In the rows, 128 means zero.
Known rows, with every step that occurs:
relip/muzin/pevil/posa: [ 79  98 114 128 150 107  98  78 148 145 130 169 150 110 126 158 135 144
 116 101 113 173 164 140 106 158 149  80 108 106  73  87  78 104 104 142
 142 195 115 158  94 144 137 107 113  94]
bovuriv/muzin/mugov: [ 97 125 126 111 134 128 131  72 116 153 140 111 123 114 143 128  91 139
 104 118 125 124 197 104  43 147  86 101 103  99  63 105 112 136 137 110
 121 133 145 148  89 145 126  89 130 104]
biviz/dagi/kozu/lasu/luku: [ 73 111 144 109 157 170  90  74 127 182 159 113 156 148 145  80 119 116
 134  73  98 123 137 128  87 113 116 120  86 114 163 121  74  95 123 120
 134 135 127 109 116 113 100  89 125 126]
luku/lasu/kozu/bovuriv/muzin: [ 80 126  82 118 150 119 110  85 128 132  76  24 152 112 126 172 130 145
  88 123 120 162 184 140  87 123  87 108 105 100 100 119 146 143 139 108
 141 147 137 112  63 119 127  94 115  74]
dagi/kozu/bovuriv: [120  99 100 110 148 130 123  90 147 155 135  92 141 129 156 143 130 144
  88 109 127 141 160 118  82 110  90 117 129 133  94 102  80 108 123 111
 112 140 132 122  67 145 116  91 139 142]
tuduk/kapuzin/kozu: [146 104 100 106 146 120 135  87 133 114 104 110 148 125 152 142 106 128
 115  99 130 127 195 126  88 137 133  90 141  94  90 124  86 132 109 108
 118 130 132 133  70 124 135  52  91 108]
zurol/kozu/dagi: [104 114  90 103 146  97 132  88 123 124 138 130 115 115 133 123 141 137
 141 123  97 169 187 128  88 134 135 112 129 131  92 140 117  97 150 124
 138 159 132 137 109 159 119  75 140 119]
luku/lasu/kozu: [ 95 129 116 100 163 115 122 107 131 139  79  72 139 113 146 126 118 151
 125 110  92 166 184 127 102 123 116  97 119 110 105 130  91 119 145 111
 131 158  91  88  77 142 114  83  99  64]
pevil/muzin: [ 91 101 142 102 151 138 123 106 135 153 150 164 128 109 130  87 129 134
 105 112 112 132 162 117  86 103 115  91 103 116  85 120 114 106 121 135
 105 151 119 122  91 152 113 102  89 127]
lasu/kozu/dagi: [100 112 104 100 150 109 121  90 138 115  76 120 143 115 152 107 160 142
 138 124  95 177 176 131  91 124 140 101 136 132 122 132 112 105 140 127
 143 153 109 121  75 165 112  95 134 120]
kapuzin/kozu/lasu: [149 100 126  97 153 147 124  86 129 134 108 100 124 114 150  84 115 140
 146  78  97 132 154 134  91 125 142  97 136  87 101 137  83 119 114 115
 133 152 130 111  74 118 126  84 103 120]
zurol/kozu/lasu: [105  99 119  95 155 144 122 109 122 154 147 134 119 106 137  95 115 143
 154 111  94 137 164 129  90 140 111 111 108 114  96 137  94 111 167 105
 146 157 134 129  95 127 118  74 120 118]
nodu/muzin/relip: [106 107 128 112 142 130 113  80 139 122 162 120 116 109 139  85 129 138
  99 101 124 131 192 137 105 107 125 102 115 115  67 133 174 101 118 139
 109 176  77 104 103 184 129  99 129 111]
posa/pevil/muzin/bovuriv: [ 53 120 116 110 148 143 123  84 121 154 150 158 146 125 123  84 108 131
  97 101 149 126 127 157  77  87  55 100  91 108  78  90 111 100  92 123
 119 159 121 121  80 134 115 109  99 108]
tuduk/kapuzin/kozu/bovuriv/muzin: [135 102  63 121 129 120 128  63 132 107 103  60 162 120 135 192 117 124
  83 113 147 126 197 139  72 136 106 102 130  80  91 110 141 161  99 109
 124 115 175 157  57  99 146  62 103 111]
posa/pevil/muzin: [ 62 113 119 103 159 140 128  84 130 156 160 159 136 135 135  86 128 136
  96 111 128 116 127 150  84  84 111  78  83 103  91 105  91  99 113 127
 115 153 119 118  90 147 105  95  99 118]
luku/lasu: [101 123 132 101 154 119 129  99 128 146 124  85 125 117 149 110 108 153
 117  91 106 163 185 120  97 103 114 101 124 102  79 129  84 112 123 118
 120 150  92 104 102 141 114  89  99  75]
posa/pevil/muzin/mugov: [ 44 136 116 103 150 134 124  75 113 165 164 171 131 137 138 115 105 137
  97 112 127  97 139 134  47 120  85  86  77 105  76 101  79  95 114 123
 124 154 116 122  90 152 106  86 107 103]
kozu/lasu: [113  86 145  97 152 160 133  96 133 150 123 139 133 111 157  68 122 146
 137  89 108 139 156 131  90 105 118 101 117 108  99 131  81 110 133 118
 134 144 108 127  86 135 113 100 114 125]
nodu/muzin/pevil: [100  99 132  98 152 126 114  83 147 138 183 119 148 113 139  82 121 149
  95 113  98 189 184 126 101 163 139  93 129 108  60 122 109  99 115 130
 111 162  86 108  79 167 131 104 125 108]
posa/pevil/muzin/relip: [ 51 106 121 121 148 132 119  85 139 150 151 167 120 132 129  94 140 127
 104 103 138  99 136 167  85  79 115  94  82 110  82 111 138  96 111 135
 120 164 102 118 110 161 114  96 107 103]
kapuzin/kozu/zurol: [140 108 135 100 143 102 125  91 120 154 108  86 127 107 161 128 108 128
 142  54 104 119 165 136  92 131 134  96 152  91  90 119  66 112 112 129
 121 147 137 110  83 117 130  87  99 111]
fidadif/biviz/dagi: [ 83 123 136 117 144 123 115  98 112 157 133 129 135 123 155 118 163 114
 106 112 127 151 139 119 102 104  93 114 102 105  86 116  38 101 123 167
 125 154  88 129 110 141 121  73 133  88]
mugov/muzin: [105 122 134 108 150 127 138 107 139 143 129 135 130 112 153  77 109 142
 103  98 104 145 188 120  79 100 122  95 138 100  83 119  98 124 117  73
 115 183 152 140 102 166 109  82 114 130]
fidadif/biviz: [115 100 132 105 147 106 123 120 134 141 135 127 126 108 164 109 136 135
 112 114 130 153 143 120  95  99 115 111 123 118  81 100  51 104 130 159
 126 152  89 130  85 158 127  78 111 104]
bovuriv/muzin: [116 100 129 109 140 133 135  79 132 144 136  98 135 115 141 103 114 138
 101 120 126 140 187 113  83 108 110  91 106  96  72 110 123 137 136 114
 112 134 151 142  92 132 126  97 121 123]
kapuzin/kozu/bovuriv/muzin: [143 110  72 115 135 118 122  63 122 122 112  49 133 110 134 165 116 132
  81 111 130 137 171 135  80 129 108 108 129  80  79 107 139 150 103 117
 121 141 180 133  70 108 143  84 121 121]
posa/pevil: [ 90 111 105 100 155 131 144  73 130 152 139 132 142 137 162 100 117 142
 105 113 129 133 138 145  93  85 112  86 104  98  85  94  59 110 125 112
 129 151 110 122  92 149 109  88 128 110]
dagi/kozu/kapuzin: [117  94 137 112 150 136 130  89 141 173 130  96 146 131 159 163 129 143
 115 108 106 162 179 115  74 109 104  98 127 129 107 122  71 110 139 117
  95 128 132 126  62 152 116  80 121 139]
lasu/kozu/bovuriv: [ 98 107  74 110 154 124 118 101 134 132  80 113 148 105 153 157 138 143
 106 139 117 152 162 136  91 126  84 104 119 124 110 109  97 122 138 119
 139 160 117 118  61 149 117  97 137 115]
bovuriv/kozu: [124 108 137 105 141 132 131  80 130 141 113 171 142 116 144  94 100 138
 107  71 113 147 174 109  80 117 132 102 138 103  75 114  99 128 105 111
 122 150 139 136  83 138 113  91 129 130]
bovuriv/kozu/lasu: [118  96 152 105 146 164 130  81 133 144 105 175 143 111 138  63 112 139
 132  49 102 139 161 128  81 116 136 107 132  97  93 133  93 124 110 108
 141 145 140 135  79 120 107  97 121 135]
biviz/fidadif: [107  92 129 105 157 146 125  85 161 152 125 121 143 111 158 106 126 141
 105 119 101 154 168 116  96 107 126  99 142 116  92  89  84 122 116 126
  84 147 117 125 103 133 105 105 129 136]
relip/muzin/bovuriv/kozu: [ 88 108 137 114 124 127 126  53 123 125 101 165 151 105 105 120  80 133
 105  52 129 150 186 130  79 117  88 118 139  90  65  82 127 129  77 127
 123 202 146 175  88 116 129 112 121 120]
dagi/kozu: [126  98 142 100 150 129 127  94 149 161 143 103 134 135 156  96 115 143
 110 102 114 137 173 105  85 114 116 101 129 131  89 112  69 108 139 101
 102 141 123 113  73 153 117  88 122 135]
nodu/muzin/bovuriv/kozu/dagi: [103 126 122 110 126 123 119  48 126  99 130 142 154 104 113  72 117 138
 102  53 118 177 184 133  82 120 109 127 158 114  71 130 191 102  68 137
 128 171 128 130  81 154 126 120 144 138]
kozu/kapuzin/tuduk: [118 102 131 114 150 132 128  84 119 153 126 112 126 106 156 165 128 126
 116 124 111 168 197 132  78 128 116  81 152 118 104 123  99 122 113 120
  97 144 158 131  89 114 136  77  87 123]
tuduk/kapuzin: [110  99 116 107 147 135 142 100 138 131 120 149 157 125 157 127 114 134
 113 110 133 136 202 118  86 116 109  89 124 110  91 117  79 124 126 115
 120 119 111 149  85 145 126  68 102 109]
relip/muzin: [ 95  92 131 105 141 126 133  71 130 136 133 128 128 113 132 133 115 140
 116  98 111 142 187 125 100 101 127  90 114  92  82  98  85 116 123 137
 112 196 119 159 101 148 121  91 112 121]

Rows:
[121 108 138 118 141 131 126  67 114 151 108 152 142 104 140 160 112 120
 108  85 110 171 198 131  65 138 130  88 164 105  96 127 119 137  95 114
 105 144 191 140  78 100 134  76  92 136]  bovuriv/kozu/kapuzin/tuduk
[111 125 137 105 132 140 118  67 123 125 142 148 151 103 118  77  83 133
  84  58 134 149 183 119  84 128  82 118 143 106  56 113 168 116  78 121
 115 175 122 122  70 142 129 118 129 123]  nodu/muzin/bovuriv/kozu
[ 86 137 161 115 125 115 124  95 124 162  91 159 154  96 137  81  79 124
 120   4 123 134 185 146  60 121  76 120 166  91  71 106 116 131  72  75
 132 176 187 151  91 126 116 106 113 126]  mugov/muzin/bovuriv/kozu/zurol
[137 104  58 113 142 118 128  82 132 108  96 101 156 117 153 188 121 130
  98 109 140 132 187 140  84 135 109 105 145  93  98 115  94 133 100 118
 129 127 137 140  64 119 142  59 102 112]  tuduk/kapuzin/kozu/bovuriv
[105 102  93 119 135 135 130  71 132 138 129  88 145 109 141 150 125 140
  78 123 138 142 178 129  78 104  86 107 109  97  77 101 132 141 115 123
 122 132 160 147  80 128 128 102 133 124]  kozu/bovuriv/muzin
[ 91 102 167 111 146 152 103  97 125 175 137  97 142 141 149  81 177 119
 122  82 113 135 119 121  91 108 104 126  99 122 111 132  25  88 139 147
 130 141 104 121  78 122 113  70 127 116]  fidadif/biviz/dagi/kozu/lasu
[ 87 131 105 103 157 102 125  89 133 112  71  68 139 118 140 116 153 153
 138 101  85 191 186 140  99 116 143 104 131 118 121 149 115 100 141 125
 146 157  95 100  84 155 113  88 112  74]  luku/lasu/kozu/dagi
[107 108 107 108 152 111 123  95 106 160 147 108 112 102 133 192 122 121
 125 144 109 167 201 132  75 161 110  90 142 123  98 134 115 122 143 107
 113 162 181 133 100 104 143  52  96 115]  zurol/kozu/kapuzin/tuduk
[ 49 125 145 112 134 129 118  70 115 175 121 182 165 119 121  93  97 122
 114  15 148 101 124 171  62 107  68 108 112  98  79  93 109 103  70 130
 137 148 161 129  71 103 114 116  96 119]  posa/pevil/muzin/bovuriv/kozu/zurol
[ 97 114 150 115 143 121 107  99 124 173 143  96 141 144 150 113 165 117
 100 105 126 142 134 111  94 110 101 120 108 128  94 117  28  92 138 148
 110 145  98 119  88 137 119  66 133 106]  fidadif/biviz/dagi/kozu
[122 101  98 105 158 142  99  88 138 121 127 120 159 119 154 119  78 128
 145  73 118 117 166 155  87 130 154 104 118  84 161 114 101 130 101 119
 154 124 127 126  88 102 132  61  74 111]  tuduk/kapuzin/kozu/lasu/luku
[122  84 158  97 156 161 121  93 148 165 135 109 137 134 152  65 123 147
 133  83 100 128 152 120  83 110 121 111 119 127 109 128  68 103 146 103
 121 136 127 115  68 137 112  89 118 144]  dagi/kozu/lasu
[136 104 121 106 139 105 130  96 127 140  99  97 159 118 161 152 109 125
 141  52 126 107 192 143  82 143 127  91 149  92 104 121  64 124 107 125
 127 124 136 133  73 112 136  58  80 106]  tuduk/kapuzin/kozu/zurol
[103 132 125  93 145 131 120  75 116 140 172 125 121 112 148 110  92 146
  96 108 110 124 189 106  68 151  98  99 115 110  62 120 116 100 122 132
 110 168  89 111  86 176 124  92 131 107]  nodu/muzin/mugov
[ 95 100 131 104 153 158 100  81 135 147 135 182 150 110 144  69  76 133
 138  45 106 138 146 143  80 111 153 113 114  95 141 109 113 122  96 122
 156 142 148 127 100 114 109 103 112 135]  bovuriv/kozu/lasu/luku
[ 58  98 136 112 136 153  93  57 129 133 124 177 161 103 103  94  58 130
 136  22 121 139 157 159  79 113 109 131 116  79 131  74 142 122  74 138
 158 193 151 166 103  96 123 120 104 126]  relip/muzin/bovuriv/kozu/lasu/luku
[ 83 105 129 108 134 127 127  72 125 131 120 131 139 106 119 125  95 134
 115  89 132 147 186 133  93 105  72 106 121  95  71  84 109 115 102 138
 115 200 114 162  96 135 135 109 114 110]  relip/muzin/bovuriv
[ 94 119 134 124 142 117 124 107 144 137 114 143 113 113 147  81 123 134
 106  94 114 133 201 144  77  97 123 103 135 104  75 128 147 123 114  79
 118 194 131 138 122 182 118  83 123 113]  mugov/muzin/relip
[126  95 145 112 150 127 121  83 131 169 137  81 131 127 154 162 129 128
 108 113 114 159 194 119  71 137 120  89 154 134 115 120  90 114 128 104
  87 138 175 121  72 114 135  72  91 142]  dagi/kozu/kapuzin/tuduk
[108 121 126  98 141 138 117  82 123 129 161 112 145 100 133  79  96 144
  94 101 135 149 183 121  96 114  65 113 126 111  65 110 145 107 100 131
 109 176  94 112  82 155 131 120 127 113]  nodu/muzin/bovuriv
[ 56 114 146 110 144 168  79  90 130 150 143 208 157  96 104  53  68 123
 124  39 123 128 134 153  62 112  93 129 101 104 137  99 168 115  67 133
 147 151 149 124  90 100 116 125  84 130]  pevil/muzin/bovuriv/kozu/lasu/luku
[ 99 107  65 109 150 112 123 101 118 142 143 122 124 103 138 173 119 136
 105 141 116 145 169 129  87 136  76 118 116 123  82 114 103 118 144 113
 139 158 137 134  96 136 125  72 140 111]  zurol/kozu/bovuriv
[ 84 125  77 110 157 117 117  99 131 132  72  62 148 109 142 170 133 153
 103 117 103 167 172 140  98 120  88 111 120 110 108 121 100 118 132 117
 144 158  99  97  72 136 117  89 115  71]  luku/lasu/kozu/bovuriv
[ 77 112 130 106 137 122 130  66 115 142 134 145 122 116 134 156  92 145
 120  96 109 124 190 113  61 141 103  99 108  96  72  93  75 110 126 133
 119 197 114 164 100 149 124  88 120 104]  relip/muzin/mugov
[ 89 115 166 110 139 132 119  79 119 203 133  94 156 144 154 115 146 112
 128  59 102 112 164 119  86 121  91 106 113 119 102 127  37  92 127 123
 110 132 127 116 100 120 105  90 132 123]  biviz/dagi/kozu/zurol
[ 78  98 101  96 165 138  97 106 124 155 174 144 125 106 140 103  81 134
 158 105  97 133 149 145  91 136 129 118  93 112 147 112 112 111 146 115
 162 153 134 121 127 122 116  76 111 110]  zurol/kozu/lasu/luku
[ 87  95 125  99 162 157 106  98 138 153 155 146 140 108 159  74  86 142
 146  83 107 137 141 143  91  99 136 110  99 100 149 104  97 112 121 127
 149 140 113 118 114 131 111 103 104 125]  kozu/lasu/luku
[ 91 134 130 111 139 130 126 102 130 141 115 134 142 102 142  70  90 135
 104  87 126 152 193 130  71 104  65 113 147 100  76 107 118 128  94  70
 115 186 145 142  98 153 120 101 115 116]  mugov/muzin/bovuriv
[ 96 109 112 126 160 110  97 104 150 153 127 176 149 110 151 123 136 144
 116 118 118 181 156 127  97 165 134  85 121 122  75 108  68 103 108 122
 143 146 106 123  89 151 129 105 125  89]  muzin/pevil/posa
[ 85 124 115 109 160 127 115 103 125 151  72  63 153 111 146 186 137 150
 125 111  90 189 190 136  91 122 103  95 117 113 121 142  91 119 149 123
 127 146 100  98  63 139 111  75  96  71]  luku/lasu/kozu/kapuzin
[121 102 111  96 162 137  94  84 130 135 139 109 131 112 151  87  81 132
 145  75  99 130 139 147  93 122 160 107 123  86 151 112 104 116 106 124
 148 150 136 104  99 109 125  88  91 117]  kapuzin/kozu/lasu/luku
[ 66 130 138 112 143 152  95  91 133 143 121 180 160  99 129  43  53 128
 125  20 121 146 159 156  58 113 103 130 137  84 134  98 153 136  65  71
 157 179 180 145 104 114 107 106 106 131]  mugov/muzin/bovuriv/kozu/lasu/luku
[125 119  57 138 145  98  86  72 141 129 109  86 153 106 132 188 138 137
  85 115 129 167 151 150  82 186 127  93 122  90  72 103 128 136  81 120
 148 138 171 132  60 106 158  99 126  92]  kapuzin/kozu/bovuriv/muzin/pevil/posa
[ 97 111 112 131 148 116  97  87 149 153 134 135 153 113 134 129 132 138
  99 120 127 174 166 131  87 168 133  77 100 107  67 102 119 127 113 115
 139 131 148 139  77 134 136 110 125  91]  bovuriv/muzin/pevil/posa
[ 96  98  85 141 145 111  86  79 162 162 138  92 164 126 136 173 151 143
  76 118 134 165 151 132  74 173 107 100 107 130  80  91 116 119 111 105
 138 121 171 137  50 130 140 105 142 114]  dagi/kozu/bovuriv/muzin/pevil/posa
[ 83 127 115 130 158 107  97 117 155 153 124 171 145 109 148 104 129 144
 107  98 103 181 169 137  84 161 143  79 133 114  77 113  84 116 100  79
 142 179 143 139  93 164 120  96 118 101]  mugov/muzin/pevil/posa
[122  98  64 142 121 116 117  68 138  98  93  69 147 118 129 192 130 114
  88 110 161 110 208 161  71 135 110 111 128  91  82 118 184 155  97 116
 129 124 163 152  77 115 159  61 112 100]  tuduk/kapuzin/kozu/bovuriv/muzin/relip
[ 88  89  97 120 136 125 123  70 143 142 139  97 157 112 139 148 131 140
  82 128 120 188 178 137  77 157  98 105 122  97  65  91 117 136 104 116
 130 124 150 148  79 126 135 106 141 110]  kozu/bovuriv/muzin/pevil
[ 96 121 156 108 128 122 123  84 121 164  92 162 156  99 142 103  84 125
 132  22 134 135 174 137  67 127  68 122 154 104  70 103  95 120  80 122
 137 143 147 138  77 115 125 115 121 111]  muzin/bovuriv/kozu/zurol
[ 86 108 137 107 151 113 127 108 149 150 140 144 145 114 151  77 116 143
 107 102  92 191 191 133  78 151 137  91 150 100  69 114  78 120 104  70
 120 173 138 140  98 158 119  87 119 115]  mugov/muzin/pevil
[100  92 140 100 162 154  97  94 151 167 163 115 145 131 161  70  90 140
 136  76 106 125 141 131  84 110 138 118 104 124 158 102  88 104 134 109
 136 132 130 107  90 129 109  95 107 140]  dagi/kozu/lasu/luku
[ 76 133  64 116 133 110 120  76 102 148 150  94 121 109 122 205  96 131
  94 143 127 121 195 117  37 180  53 123  99 109  64 104 139 135 151 104
 142 148 178 157  91 127 134  72 151  97]  zurol/kozu/bovuriv/muzin/mugov
[116  94 164 102 147 113 129  99 141 189 135  94 139 127 168 109 118 139
 135  57 109 115 167 122  80 115 115 107 133 127  98 115  46  94 140 115
 111 129 133 113  76 139 116  96 111 135]  dagi/kozu/zurol
[ 93 120 155 104 128 127 111  70 119 148 133 138 159  95 131  90  85 130
 111  15 126 128 177 139  80 130  80 118 144 102  61 115 143 107  76 136
 124 168 134 119  72 126 129 119 121 123]  nodu/muzin/bovuriv/kozu/zurol
[111 108 116 110 151 124 115  94 119 148  87 100 140 101 149 178 137 125
 125 145 102 173 197 141  80 151 115  76 145 122 125 127 101 131 138 116
 109 159 154 115  67 115 134  77  90 116]  lasu/kozu/kapuzin/tuduk
[ 78 115  46 138 147  96  87  92 136 149 148 122 145 103 113 207 138 137
  95 148 128 173 163 143  78 200  98 101  94 122  68 102 140 130 129 112
 165 144 180 152  85 118 148  85 144  87]  zurol/kozu/bovuriv/muzin/pevil/posa
[ 76  95  71 120 137 106 118  84 128 147 160  92 142 107 115 176 127 136
  92 153 114 182 185 138  74 194  95 118 111 111  60 104 134 137 140 104
 145 138 169 152  84 114 141  82 145 102]  zurol/kozu/bovuriv/muzin/pevil
[115 113 124 107 134 117 136  59 131 117  99 170 146 117 142  87 136 135
 119  65 101 175 180 124  79 110 160 109 154 114  87 128 125 112  96 124
 130 143 139 147  93 147 112  97 138 142]  bovuriv/kozu/dagi
[ 56 127 124 113 140 144 118  66 119 149 130 195 157 127 111  80 100 127
  89  62 148 124 129 154  65 101  71 106 105 102  71  90 132 114  69 115
 125 157 151 130  73 120 113 109 105 121]  posa/pevil/muzin/bovuriv/kozu
[ 82  99 144 120 142 134 115 106 141 144 141 171 110 111 125  89 140 124
 112 106 125 116 171 139  84  99 116 100 100 123  81 128 155 103 114 141
 106 165 100 117 108 164 120 101  99 109]  pevil/muzin/relip
[147 113  99 102 141  98 134  67 129 103 102  92 126 119 147 110 145 139
 134  92  98 166 173 133  93 122 162 102 159 103  99 135 115 106 103 130
 121 151 128 122  89 146 127  84 117 124]  kapuzin/kozu/dagi
